Each row comes from the steps of one path. Every step used is in the known rows, and no mark comes twice. Write the path behind each row, first mark first.
Known rows
vevuf-zefimap-vimi: [  3.6 -33.2  10.0  -6.3 -16.9  23.2   6.4  11.5   3.0  -8.5  24.4   5.2
  33.5  29.6 -43.6  -7.3  -4.8]
vimi-gebov-liber-zefimap: [ 47.1 -16.9  39.3  12.7 -19.5 -24.2  21.6 -36.4  47.5 -19.4  16.2  12.9
  24.0   6.8  12.5  24.5  44.0]
vevuf-zefimap-fepit: [ 48.6  17.9  21.8  27.4  -1.8   3.7  27.4  -4.3 -16.2  39.7  -8.4  12.2
  64.4  26.5 -28.9  -1.5  67.5]
gebov-vimi-vamosi-vevuf-zefimap: [ -0.6 -22.8 -23.6  29.8   7.1   3.6 -12.2  19.7 -25.7  28.9   2.3   5.4
 -37.0  20.8  11.9  12.9   7.5]
nusog-vamosi: [ 18.1  13.4  13.0 -61.1 -17.7  12.2  -2.2  48.7  17.9  -5.7   4.7 -28.9
  -5.8 -52.7   7.4  -4.4  -8.5]
vimi-vamosi-vevuf: [ 15.7  30.5 -20.4  14.1  18.3  -2.8 -22.9  38.8  -7.0  -0.2  11.5 -14.9
 -28.9  -5.9  18.2  -5.1 -14.0]
nusog-vamosi-vevuf-zefimap-fepit: [ 15.8  25.3 -14.8   7.2   6.5   0.6  23.6  10.9 -38.5  45.1 -24.1   2.4
  14.8  -9.8   0.8   7.3   6.1]
kizal-zefimap: [ 44.0 -29.4   5.6  40.7  -5.6  22.8   4.5  37.1  15.7  15.9   6.8  26.7
  61.6   9.2  18.7  23.7  30.1]
gebov-liber-vamosi-vevuf-zefimap: [  1.1  11.0  33.5  51.8  -9.8  35.4 -18.2  -1.9  32.6  15.8   1.5  31.4
  21.9  28.2  41.1 -12.7  21.3]
vimi-vamosi-vevuf-zefimap: [ 22.4  -4.6 -33.7  51.2  23.4  21.8 -30.4  14.4 -12.1  39.9  -8.3  32.9
  -0.5  15.2  21.0  16.4  21.3]
zefimap-vimi-gebov-liber-vamosi: [-41.3  17.2  39.1 -69.1 -11.4 -29.9  -4.6 -45.3  32.9 -48.7 -14.4 -32.7
 -21.6 -32.8  -0.6 -16.4  24.2]
liber-vamosi-vevuf-zefimap-fepit: [ 13.7  23.4  15.0  30.3  14.1  17.0  11.2 -44.8 -25.8  58.6 -40.4  19.3
  27.7  14.1   0.6 -41.9  24.5]
nusog-vamosi-vevuf-zefimap: [ 18.4 -10.9 -18.2  23.1   2.9  31.4 -11.2  37.4  -3.2  31.7   3.9  20.3
   5.4 -13.8  29.3  12.6 -13.4]
zefimap-vimi: [  1.1  -3.6  26.7 -39.5 -25.4   2.9  15.4  34.1  11.2 -45.6  43.9 -38.9
  13.6  13.3 -49.3 -29.1 -33.4]
nusog-vamosi-vevuf: [ 12.5  22.6  -3.8 -17.5  -3.7   8.2  -3.0  64.9   1.0  -8.6  22.4 -29.1
 -22.1 -38.9  25.2  -9.7 -54.7]
nusog-vamosi-vevuf-zefimap-vimi-gebov: [-23.8 -36.4 -55.2 -36.8  25.5 -34.6  -1.8 -13.4 -35.7  -2.7 -11.9  -8.4
 -35.4 -57.1  -8.1  30.2 -22.0]
liber-vamosi-vevuf-zefimap: [ 15.7 -12.8  13.1  47.8  11.2  50.7 -23.3 -23.3  10.5  47.8 -15.0  39.1
  20.6  13.2  28.3 -43.1   7.0]
vimi-vamosi-vevuf-zefimap-fepit: [ 20.0  32.3 -27.9  33.7  24.4  -7.5   7.2 -11.9 -46.7  51.5 -33.9  13.5
   8.6  17.0  -3.4  12.5  37.8]
bazuko-vamosi-vevuf-zefimap-vimi-gebov-liber: [-16.4  11.7 -21.4  -4.0  -3.4 -47.9  20.3  10.4   9.3 -32.3   3.7   3.7
  -7.2 -21.2  -3.0  62.7   8.6]

Which path is each row?
[-45.0  24.8  18.8 -27.0   1.3 -30.9  -3.2 -21.1  13.2 -48.5   7.3 -33.5
 -38.2 -20.9  14.0 -20.9 -27.1] | zefimap-vimi-gebov-liber-vamosi-vevuf
[-38.3  -7.1  26.5 -40.7  -4.9 -14.3 -12.2 -64.1  25.8 -18.4 -30.5   2.1
  -5.5 -18.9   4.5   1.5  48.3] | vevuf-zefimap-vimi-gebov-liber-vamosi
[ 39.8  32.8 -11.9  32.1   8.4   0.0  37.9  -0.8 -28.8  60.4 -34.8  28.3
  39.1  -0.1 -12.5   3.7  16.3] | bazuko-vamosi-vevuf-zefimap-fepit
[-27.0   5.3 -10.9 -14.3 -13.9  -5.6   4.5  -3.2   5.2 -29.8   7.0 -12.5
 -48.0  28.6   2.8   5.6 -62.1] | gebov-liber-zefimap-vimi-vamosi-vevuf
[-29.4 -27.1   3.9  -3.4  -1.7  36.7  -8.5 -28.0  -7.2  12.2  -7.4  11.8
  -3.3  16.8 -13.4 -48.5 -47.0] | liber-vamosi-vevuf-zefimap-vimi
[-19.5 -18.7 -31.9 -38.7   4.8   9.6 -21.4 -11.8 -15.9   9.9 -26.8   4.9
 -18.5   5.4 -26.9  12.9  11.0] | vevuf-zefimap-vimi-vamosi
[  8.5  19.9  33.5  11.2   5.1  29.7 -16.8  -4.0  18.2   8.4   3.6  -8.0
  -4.9  -9.7  25.3 -70.7 -31.2] | liber-vamosi-vevuf
[ -0.8 -19.8  50.8 -28.3 -53.6   9.3  36.1  -8.6  40.4 -48.9  35.8 -13.5
  16.3  46.0 -31.5 -11.4 -40.3] | gebov-liber-zefimap-vimi
[  0.9   1.4   8.5  45.0  15.8  -2.2 -21.1 -33.9  18.7  14.7 -13.1  31.9
   5.1  -5.3  44.3  10.3  48.5] | vimi-gebov-liber-vamosi-vevuf-zefimap
[-28.9 -14.1 -57.7   1.5  18.4  -2.8 -10.8  21.8 -32.8  -0.9 -13.8  -3.3
 -32.6   0.0  10.5  22.1 -52.5] | kizal-zefimap-vimi-vamosi-vevuf
[-10.5  19.9  24.5 -35.0 -20.1 -60.0  17.4  26.0  26.4 -84.8  47.1 -45.9
  -0.5  -7.8 -21.4  40.6  31.4] | zefimap-vimi-gebov-liber
[-25.9 -38.2 -25.6 -12.4  33.0 -18.5 -12.9 -69.5 -22.0  10.3 -28.6   7.9
 -22.4 -33.1  -8.3 -18.8  -4.2] | liber-vamosi-vevuf-zefimap-vimi-gebov
[ -3.7 -24.3  -6.2  23.4  -7.0  20.1   6.1  24.2 -11.9  -9.3  36.9   2.4
  16.2  37.2 -27.2 -11.9 -41.8] | vamosi-vevuf-zefimap-vimi
[-21.5   8.1 -17.0 -68.5  -1.2  -8.8 -12.5   8.5  -8.2 -22.8  -8.3 -33.9
 -36.4 -12.0 -32.6  -5.7 -15.5] | zefimap-vimi-vamosi
[-15.2   3.5  -3.3  19.5  -4.4 -48.6   8.4  19.6   6.8 -55.2  42.4 -10.9
   0.2  12.7  -3.0  56.0  21.6] | vamosi-vevuf-zefimap-vimi-gebov-liber
